Every row comes from one small tree of marks. Brackets hold a mark, then the marks that hang from it, in the order of their numbers. Every link used is in the known rows. Which tree was each row made from?
Known rows:
[z_31 [z_234 z_775 z_894]]: [ 2.64  1.67 -4.72  0.69  0.69  0.76 -0.64  0.68 -2.05  0.14  1.56 -2.70
 -0.81  0.53 -0.13 -0.42  2.65  1.13 -2.59 -0.79]
[z_775 z_425]: [ 1.00  1.69 -0.15  0.62  0.30  0.06 -1.61  0.79 -1.30 -0.10  0.72 -0.47
  0.61  0.59 -0.05  1.73 -0.51  2.08 -0.64  0.21]
[z_425 [z_31 [z_234 z_775] z_894]]: [ 3.26  0.56 -0.75 -0.83  0.25  1.32 -0.82  0.27 -0.22  1.13  0.43 -2.02
  0.15  0.25  0.13 -0.14  0.63 -0.85 -2.99  1.03]
[z_234 z_775]: [ 0.44  1.31 -1.05  2.60 -0.13 -0.34  0.16  0.80 -1.63 -0.27  0.97 -1.25
 -0.29  0.34  0.22 -0.22  1.06 -0.48 -1.27 -0.24]
[z_775 [z_425 [z_31 z_234]]]: [ 2.39  1.33  0.17 -4.50  1.06  2.77 -2.03  0.04 -0.76  0.81  0.43 -0.25
  0.70  1.14 -0.19  1.68 -0.19  1.47 -1.71  0.22]
[z_587 [z_234 z_425 z_775] z_894]: [ 1.31  1.47 -3.24  1.57  0.32  0.86 -1.29  0.61 -0.84 -0.10  1.44 -1.56
 -0.54  0.74  0.19 -0.03 -3.08 -3.37 -0.72 -0.86]
[z_894 [z_31 [z_234 z_425]]]: [ 2.43 -2.50 -4.60 -2.87 -0.04  1.72 -0.44  0.83 -0.19  1.02  0.91 -0.01
 -0.44 -0.13 -1.26 -0.31 -2.10 -0.57 -0.98 -1.46]
[z_425 z_775]: [-0.58 -0.03  3.00  2.61  0.08 -0.84  0.85  0.51 -0.84 -0.11 -0.37  1.38
  0.09  0.12 -0.71 -0.26 -0.10 -1.74  0.80  0.36]
[z_234 z_425 z_775 [z_894 z_31]]: [ 1.98  0.64 -8.65  1.76  1.60 -0.02 -0.31  3.55 -3.24 -0.21  0.69 -1.10
 -1.75  0.49 -0.37 -1.65  2.45 -0.94 -2.24 -2.88]
[z_587 [z_894 [z_31 [z_234 [z_425 z_775]]]]]: [ 1.55 -1.57 -1.47  0.12  0.45  0.17 -0.26  0.74 -0.94  1.32 -0.59  0.50
 -0.35  0.25 -1.31 -0.28 -3.71 -3.53  0.77 -0.37]
[z_775 [z_425 [z_31 [z_234 z_894]]]]: [ 2.98  2.18 -3.06 -4.44  2.24  2.62 -2.46  0.98 -1.63  0.54  0.14 -1.00
  0.01  1.39 -0.01  1.13  2.49  2.47 -2.35 -0.55]
[z_31 [z_234 z_425 z_775] z_894]: [ 5.05  0.48 -2.63  0.73 -0.40 -0.33 -0.86  0.80  0.25  0.67  1.61 -3.11
 -0.45 -0.24 -0.71 -0.45 -1.56  0.39 -3.50 -0.12]
[z_587 z_234]: [-0.66 -1.00 -0.91 -0.16 -0.36  2.02 -0.81 -0.34  0.20  0.02  1.22  0.53
  0.41  0.12 -0.36  0.98 -1.69 -1.37  0.22  0.07]
[z_587 [z_234 z_775] [z_894 z_31]]: [-1.37 -0.90 -4.99  3.70  0.03  1.51 -1.31  0.74 -2.87  0.72  1.03 -0.45
  0.09  0.52  0.18  1.08 -2.74 -4.26  0.86  0.02]
[z_587 [z_894 [z_31 z_234]]]: [ 0.37 -1.87 -3.31 -1.15  0.09  1.29 -1.07 -0.70 -0.87  1.69 -0.37 -0.63
  0.34  0.05 -0.21  0.89 -2.84 -1.56  1.08  0.50]
[z_31 z_234]: [ 1.62 -0.72 -0.26 -1.98 -0.37  1.21 -0.37 -1.08  0.54  0.71  0.80 -0.79
  0.26  0.03 -0.55  0.53 -1.11  0.73 -0.60  0.29]
[z_234 [z_425 z_31]]: [ 1.72  0.73 -0.11 -4.65  1.34  1.40 -0.18  1.06  0.76  0.00 -0.90  0.86
 -0.85  0.55  0.09 -1.50  0.60 -1.60 -1.42 -1.36]
[z_775 [z_425 z_31]]: [ 0.92  1.94  0.42 -2.75  1.35  1.43 -1.69  1.06 -1.15  0.10 -0.41  0.57
  0.42  1.16  0.42  1.14  0.85  0.74 -1.08  0.00]
[z_31 [z_234 z_775] z_894]: [ 3.40  0.16 -1.48  2.08 -0.80 -0.15 -0.78 -0.07 -0.30  0.95  1.34 -3.04
  0.15 -0.29 -0.31  0.41 -0.77  0.62 -2.58  1.18]
[z_587 [z_31 z_894] [z_234 z_425 z_775]]: [ 3.89 -0.79 -5.15  2.66 -1.04 -0.22  0.58  1.31 -0.56  0.44  1.09 -2.18
  0.14  0.24 -0.55  1.12 -3.01 -2.69 -2.11 -0.93]

Write each row's tree:
[ 2.85  2.98 -4.68 -1.85  2.49  0.97 -0.28  2.75 -1.71 -0.59 -0.18 -0.94
 -1.81  1.20  0.47 -2.35  4.22 -1.18 -3.09 -2.55] -> [z_234 [z_425 z_31] z_775 z_894]
[ 2.86 -0.76  0.47 -3.61  0.40  1.58 -0.92 -0.50  1.42  1.47 -0.54 -0.86
  0.40 -0.11 -0.14  0.14 -0.41 -0.26 -1.72  1.19] -> [z_425 [z_31 z_234 z_894]]
[ 1.47 -0.67 -7.39 -0.95  1.58  0.35 -0.36  2.74 -1.57  0.05 -0.27  0.11
 -1.47  0.11 -0.58 -1.28  1.58 -0.28 -0.99 -2.55] -> [z_234 z_425 [z_894 z_31]]
[ 2.65  2.83 -0.76  1.42  1.00 -0.02 -2.00  2.04 -1.90  0.41  0.17 -1.67
  0.45  0.86  0.63  1.02  1.41  0.47 -2.99  0.81] -> [z_234 [z_775 [z_425 [z_31 z_894]]]]
[ 3.93 -2.20 -2.10 -0.61 -1.43 -0.42  0.97 -1.05  0.77  1.64 -0.44 -2.26
  1.03 -0.30 -0.64  2.09 -2.50  0.47 -0.82  0.92] -> [z_587 [z_31 z_234 z_894]]
[ 2.23  1.50  0.47 -1.00  1.17  0.35 -2.12  1.30 -0.39  0.67 -0.87 -0.43
  0.76  0.51  0.41  1.33  0.39  1.02 -1.78  1.08] -> [z_775 [z_425 [z_31 z_894]]]
[ 1.80 -0.82 -3.68 -0.93 -0.39  0.68  0.45 -0.39  0.17  0.63 -0.39 -0.77
  0.32  0.73 -0.13  1.58 -4.85 -3.57  0.85 -1.01] -> [z_587 z_31 [z_234 z_425] z_894]
[ 1.57 -2.38 -1.56 -0.47  0.03  0.68  0.29  1.44 -0.93  0.90  0.50  1.29
 -0.35 -0.03 -1.97 -0.56 -2.22 -2.31 -0.22 -0.99] -> [z_894 [z_31 [z_234 [z_425 z_775]]]]
[ 2.83 -1.16 -5.84 -0.20 -0.18  1.37 -0.36  1.66 -1.88  0.70  1.87 -1.26
 -0.80  0.22 -1.07 -0.60 -1.04 -1.09 -2.24 -1.65] -> [z_894 [z_31 [z_234 z_425 z_775]]]
[ 1.05  1.87 -7.96  3.68  1.68  0.08 -1.86  3.53 -5.08 -0.08  1.12 -1.39
 -0.50  1.02 -0.02  0.97  2.98  1.52 -1.91 -1.48] -> [z_234 [z_775 z_425] [z_894 z_31]]
[ 3.20  0.53 -1.81 -0.90  1.09  0.14 -0.05  1.31 -0.51  0.04  0.36 -0.31
 -1.04  0.37 -1.40 -1.33  0.75 -0.20 -1.48 -1.28] -> [z_31 [z_234 [z_425 z_775] z_894]]
[ 0.11  0.28 -7.50  3.08  1.38  0.08 -0.29  2.74 -3.89  0.03  0.38 -0.97
 -1.06  0.42  0.02 -0.69  3.35 -0.68 -1.22 -1.57] -> [z_234 z_775 [z_894 z_31]]
[ 0.59 -0.05  3.81  0.70  0.89 -0.56  0.27  1.08  0.20  0.67 -1.85  1.38
  0.21  0.02 -0.23 -0.50  0.65 -2.80 -0.31  1.25] -> [z_425 [z_31 z_894] z_775]
[ 1.35  3.31 -0.59  0.09  1.29  1.07 -1.47  1.80 -2.85 -0.16  0.57 -0.61
  0.14  1.49  0.61  0.81  1.94  0.08 -2.27 -0.24] -> [z_234 [z_775 [z_425 z_31]]]
[ 1.23 -1.42 -4.92  1.22 -0.45  1.49 -0.24  0.76 -2.45  0.96  1.59 -1.11
 -0.05  0.19 -0.60  0.30 -0.29 -0.84 -1.33 -0.38] -> [z_894 [z_31 [z_234 z_775]]]
[ 2.04  0.95 -0.72 -2.41  0.56  2.35 -0.40  0.04 -1.07  0.62  0.77 -1.02
 -0.18  0.94  0.15 -0.40  1.18 -1.13 -2.31 -0.09] -> [z_425 [z_31 [z_234 z_775]]]
[-0.53 -0.80 -8.53  3.01  0.99  2.12 -0.98  2.35 -3.70  0.08  1.77 -0.44
 -0.62  0.47 -0.34  0.24  1.54 -2.14 -0.97 -1.61] -> [z_587 [z_234 z_775 [z_894 z_31]]]
[ 2.91  0.20 -0.23 -3.12  1.01  0.32 -0.56  1.34  1.58  0.49 -1.21 -0.11
 -0.57 -0.06  0.06 -1.24 -0.02 -1.40 -2.11 -0.33] -> [z_234 [z_425 [z_31 z_894]]]
[ 3.71  0.40 -6.55  0.75  0.14  0.26  1.21  0.53 -2.60  0.62  0.63 -3.12
 -0.28  0.95 -0.30  0.91  1.79  0.67 -1.93 -1.24] -> [z_587 [z_31 [z_234 z_775 z_894]]]
[ 3.04  2.61 -5.55  1.43  1.41 -0.59 -0.29  2.57 -1.89 -0.78  0.86 -1.94
 -1.70  0.62  0.03 -1.88  2.88  0.16 -2.86 -2.40] -> [z_234 z_425 z_775 z_894]
[ 2.61  1.91 -3.82 -2.26  1.87  2.29 -0.67  0.95 -1.92  0.33  0.39 -1.70
 -0.85  1.13  0.29 -0.97  3.78  0.06 -3.06 -0.98] -> [z_425 [z_31 [z_234 z_775 z_894]]]
[ 1.61 -2.42 -2.89  1.39 -1.22  0.29  0.68 -0.36  0.43  1.01 -0.03 -0.86
  1.19 -0.18 -0.45  2.51 -3.28 -1.84  0.13  0.59] -> [z_587 [z_31 z_894] z_234]
[ 1.52  0.54 -0.01 -2.46  1.95  1.86  0.04  0.67 -1.08  0.53 -0.86  0.91
 -0.50  0.86 -0.64 -0.97  2.73 -1.35 -1.00 -0.31] -> [z_425 [z_31 [z_234 z_894]] z_775]
